Each row comes from the steps of one path. Every step used is in the known rows, and no mark comes twice. Write the path behind each row, first mark first.
Known rows
nive -> nito: [ 0.21,  0.01,  0.15,  0.03,  0.27, -0.04,  0.03,  0.00, -0.32,  0.06,
 -0.07,  0.02,  0.16, -0.14,  0.06,  0.34,  0.12, -0.06, -0.08, -0.07]
dosoru -> viru: [-0.09, -0.02, -0.04, -0.02,  0.22,  0.33, -0.05, -0.01, -0.35, -0.06,
  0.06, -0.09,  0.08,  0.17, -0.01,  0.06,  0.08, -0.03, -0.01, -0.26]
vokuf -> dosoru -> dubape: [ 0.06, -0.22,  0.20, -0.04, -0.28, -0.20,  0.01, -0.01, -0.12,  0.05,
 -0.06, -0.06, -0.14, -0.24,  0.13,  0.22, -0.11, -0.13,  0.11, -0.34]
viru -> dubape: [-0.06, -0.13,  0.12, -0.14,  0.07, -0.18, -0.08,  0.02, -0.29,  0.17,
 -0.10, -0.04, -0.11,  0.15,  0.09, -0.06, -0.14, -0.20, -0.10, -0.12]
viru -> nito: [-0.12,  0.12,  0.26,  0.05,  0.18, -0.35,  0.02,  0.00, -0.28, -0.10,
 -0.16,  0.06, -0.11, -0.13,  0.51,  0.06, -0.07, -0.02, -0.05, -0.56]
viru -> dubape -> dosoru -> nive -> nito -> vokuf: [ 0.15,  0.01, -0.06,  0.05,  0.04, -0.41,  0.08, -0.12,  0.29,  0.26,
 -0.20,  0.08,  0.04,  0.16, -0.18,  0.14, -0.05, -0.04,  0.03,  0.61]
nito -> vokuf -> dosoru: [-0.01, -0.10,  0.28, -0.15, -0.03, -0.18, -0.04,  0.01,  0.15,  0.09,
 -0.05,  0.10, -0.11,  0.06, -0.03, -0.06,  0.14, -0.08, -0.04, -0.10]
dubape -> dosoru -> nive -> nito: [ 0.28,  0.11, -0.04,  0.19,  0.08, -0.22,  0.08, -0.05, -0.01,  0.24,
 -0.05, -0.01,  0.24, -0.03,  0.17,  0.39, -0.09,  0.05,  0.14,  0.18]
viru -> nive -> nito -> dubape: [ 0.13,  0.09,  0.05, -0.06,  0.18,  0.20,  0.15,  0.23, -0.21, -0.17,
 -0.15,  0.12,  0.08, -0.33, -0.32,  0.13, -0.06,  0.21, -0.15,  0.21]
nito -> vokuf -> dosoru -> nive -> dubape: [-0.03, -0.24,  0.14,  0.02, -0.26, -0.37,  0.21, -0.09,  0.15,  0.13,
 -0.05,  0.12,  0.05,  0.07, -0.12, -0.16,  0.26,  0.06, -0.04,  0.01]
nive -> dubape: [-0.01, -0.15, -0.06,  0.09, -0.06, -0.14, -0.03,  0.03, -0.32, -0.03,
  0.08, -0.10,  0.15, -0.03,  0.07, -0.10,  0.21, -0.14, -0.13, -0.28]
dubape -> dosoru -> nive -> nito -> vokuf: [ 0.21,  0.09,  0.00,  0.18,  0.12, -0.36,  0.12, -0.07,  0.24,  0.15,
 -0.07,  0.04,  0.27,  0.02, -0.08,  0.24,  0.11,  0.05,  0.07,  0.40]
nito -> vokuf: [-0.11, -0.04,  0.18,  0.00,  0.17, -0.29,  0.02,  0.05, -0.11, -0.03,
  0.04,  0.00,  0.11,  0.07, -0.11, -0.11,  0.17, -0.13, -0.10, -0.09]
viru -> dubape -> dosoru -> nito -> vokuf: [-0.14, -0.03, -0.06, -0.12, -0.05, -0.01, -0.03, -0.12,  0.34,  0.18,
  0.27, -0.05, -0.12,  0.32, -0.22, -0.28, -0.14, -0.15,  0.05,  0.43]
vokuf -> dosoru: [ 0.11, -0.11,  0.26, -0.13, -0.07, -0.03, -0.09,  0.04, -0.10,  0.16,
 -0.04,  0.03, -0.08,  0.00,  0.26,  0.11, -0.03, -0.08,  0.01, -0.33]
dubape -> dosoru -> viru: [ 0.04,  0.06, -0.23,  0.03,  0.06,  0.34, -0.29,  0.01, -0.02,  0.01,
  0.10, -0.19,  0.07,  0.18,  0.09,  0.05, -0.03, -0.10,  0.11, -0.06]
nito -> vokuf -> dosoru -> viru: [-0.06, -0.10,  0.10, -0.18,  0.04,  0.29, -0.04, -0.07,  0.15, -0.02,
 -0.02,  0.06, -0.10,  0.19, -0.22, -0.05,  0.21, -0.01,  0.00,  0.00]
nito -> dubape -> dosoru -> viru: [ 0.01,  0.01, -0.35,  0.00, -0.01,  0.40, -0.24,  0.07,  0.07, -0.06,
  0.10, -0.16,  0.04,  0.01, -0.07, -0.07, -0.17, -0.06,  0.02,  0.25]
nive -> nito -> dubape -> dosoru: [ 0.31,  0.04, -0.18,  0.06,  0.02,  0.05, -0.14,  0.07,  0.11,  0.07,
 -0.04, -0.04,  0.11, -0.29,  0.04,  0.24, -0.14, -0.08, -0.05,  0.39]

Which path is each row?
[ 0.05,  0.02, -0.13,  0.11, -0.11, -0.26,  0.02,  0.08,  0.05,  0.18,
  0.03, -0.07,  0.13, -0.07,  0.14, -0.02, -0.35,  0.04,  0.08,  0.22] | nito -> dubape -> dosoru -> nive
[-0.14,  0.11, -0.19,  0.07, -0.22,  0.18,  0.08,  0.04,  0.38, -0.19,
  0.37,  0.00,  0.07,  0.13, -0.49, -0.43,  0.20,  0.17,  0.04,  0.26] | viru -> nive -> dubape -> dosoru -> nito -> vokuf
[-0.01, -0.10,  0.29, -0.17, -0.08,  0.26,  0.12, -0.12, -0.05,  0.20,
  0.25,  0.05, -0.11,  0.10,  0.10,  0.04, -0.09,  0.02,  0.09, -0.21] | vokuf -> dosoru -> nito
[-0.23, -0.05,  0.22, -0.06,  0.18,  0.03,  0.24, -0.10, -0.03,  0.00,
  0.32,  0.01,  0.10,  0.17, -0.23, -0.18,  0.12, -0.01, -0.03,  0.04] | dosoru -> nito -> vokuf
[-0.12, -0.01,  0.07, -0.17, -0.04,  0.31,  0.01, -0.03,  0.03, -0.15,
 -0.24,  0.13, -0.38, -0.17,  0.29,  0.00, -0.16,  0.11, -0.04, -0.19] | vokuf -> dosoru -> viru -> nito -> dubape
[ 0.00, -0.03, -0.24,  0.10, -0.23,  0.16, -0.05, -0.09,  0.09,  0.07,
  0.41, -0.17,  0.10,  0.09,  0.02, -0.16,  0.04, -0.10,  0.11,  0.03] | nive -> dubape -> dosoru -> nito
[-0.19,  0.13,  0.05,  0.02,  0.26,  0.13,  0.01, -0.07, -0.29, -0.21,
 -0.12,  0.02, -0.13,  0.02,  0.34,  0.07,  0.01,  0.05, -0.01, -0.47] | dosoru -> viru -> nito
[-0.10,  0.07, -0.02,  0.03,  0.04,  0.00,  0.02, -0.08,  0.31,  0.08,
  0.39, -0.07,  0.11,  0.20, -0.15, -0.17,  0.01, -0.07,  0.10,  0.20] | dubape -> dosoru -> nito -> vokuf
[ 0.12, -0.04, -0.28,  0.15, -0.24, -0.14, -0.25,  0.07,  0.04,  0.03,
  0.13, -0.19,  0.16, -0.02,  0.14, -0.10,  0.09, -0.21,  0.01, -0.06] | nive -> dubape -> dosoru
[-0.14,  0.21, -0.10,  0.08,  0.15, -0.01, -0.16, -0.06,  0.32, -0.22,
 -0.08,  0.01, -0.12,  0.11,  0.15, -0.09,  0.09,  0.00,  0.05, -0.07] | dubape -> dosoru -> viru -> nito -> vokuf
[ 0.15,  0.16,  0.14,  0.00,  0.24,  0.13,  0.12,  0.17, -0.29, -0.12,
 -0.13,  0.12,  0.10, -0.14, -0.17,  0.23,  0.11,  0.19, -0.06, -0.07] | viru -> nive -> nito
[ 0.06, -0.03, -0.11, -0.07, -0.10, -0.17, -0.30,  0.06,  0.04,  0.23,
 -0.04, -0.12, -0.12,  0.17,  0.18, -0.06, -0.25, -0.26,  0.03,  0.06] | viru -> dubape -> dosoru
[-0.15, -0.09,  0.24,  0.05, -0.25, -0.58,  0.27, -0.15,  0.24, -0.02,
 -0.27,  0.23, -0.14, -0.04,  0.22, -0.16,  0.21,  0.14, -0.03, -0.23] | viru -> nito -> vokuf -> dosoru -> nive -> dubape
[-0.02, -0.21,  0.04, -0.30, -0.09,  0.41, -0.15, -0.10, -0.07,  0.17,
 -0.14,  0.01, -0.34,  0.30, -0.03,  0.01, -0.09, -0.10,  0.00, -0.03] | vokuf -> dosoru -> viru -> dubape
[-0.14,  0.02, -0.22,  0.03, -0.03,  0.51,  0.01,  0.11, -0.28, -0.32,
  0.06, -0.05,  0.09,  0.10, -0.37, -0.21,  0.27,  0.19, -0.04, -0.19] | dosoru -> viru -> nive -> dubape
[ 0.17,  0.04,  0.01, -0.21,  0.04,  0.76,  0.08,  0.10,  0.05, -0.18,
 -0.19,  0.19, -0.15, -0.18, -0.41,  0.19, -0.02,  0.34, -0.03,  0.31] | vokuf -> dosoru -> viru -> nive -> nito -> dubape
[-0.05,  0.18, -0.33, -0.05, -0.04,  0.57, -0.17,  0.22,  0.08, -0.24,
  0.03, -0.06, -0.01, -0.01, -0.29, -0.17, -0.20,  0.20,  0.05,  0.22] | nito -> dubape -> dosoru -> viru -> nive
[-0.07,  0.02, -0.02,  0.06, -0.09,  0.02,  0.04,  0.18, -0.27, -0.20,
  0.04,  0.00,  0.11, -0.06, -0.20, -0.23,  0.19,  0.12, -0.10, -0.28] | viru -> nive -> dubape
[-0.13, -0.08,  0.33, -0.01, -0.18, -0.55,  0.12, -0.08,  0.22, -0.19,
 -0.26,  0.10, -0.33, -0.33,  0.18,  0.07,  0.03, -0.06,  0.05, -0.33] | viru -> nito -> vokuf -> dosoru -> dubape
[-0.15,  0.10, -0.31,  0.15, -0.09, -0.01, -0.13, -0.11,  0.40, -0.30,
 -0.04, -0.04, -0.09,  0.06,  0.04, -0.25,  0.29, -0.04, -0.01, -0.01] | nive -> dubape -> dosoru -> viru -> nito -> vokuf
[ 0.17, -0.06,  0.01, -0.01,  0.19,  0.02,  0.07,  0.05, -0.24, -0.01,
 -0.09,  0.02,  0.15, -0.31, -0.05,  0.26, -0.03, -0.03, -0.18,  0.23] | nive -> nito -> dubape
[-0.07,  0.16, -0.04,  0.15, -0.07, -0.46,  0.09,  0.03,  0.08,  0.03,
 -0.19,  0.05, -0.07, -0.19,  0.49, -0.01, -0.42,  0.13,  0.06, -0.01] | viru -> nito -> dubape -> dosoru -> nive
[ 0.12, -0.06,  0.07,  0.07,  0.17, -0.15,  0.32, -0.02, -0.29,  0.09,
 -0.14,  0.09,  0.24, -0.24, -0.05,  0.28, -0.13,  0.14, -0.09,  0.27] | dosoru -> nive -> nito -> dubape
[ 0.02,  0.08, -0.04,  0.03,  0.00,  0.16, -0.03, -0.07,  0.06,  0.15,
  0.38, -0.11,  0.08,  0.12,  0.13, -0.02, -0.17, -0.07,  0.16, -0.01] | dubape -> dosoru -> nito
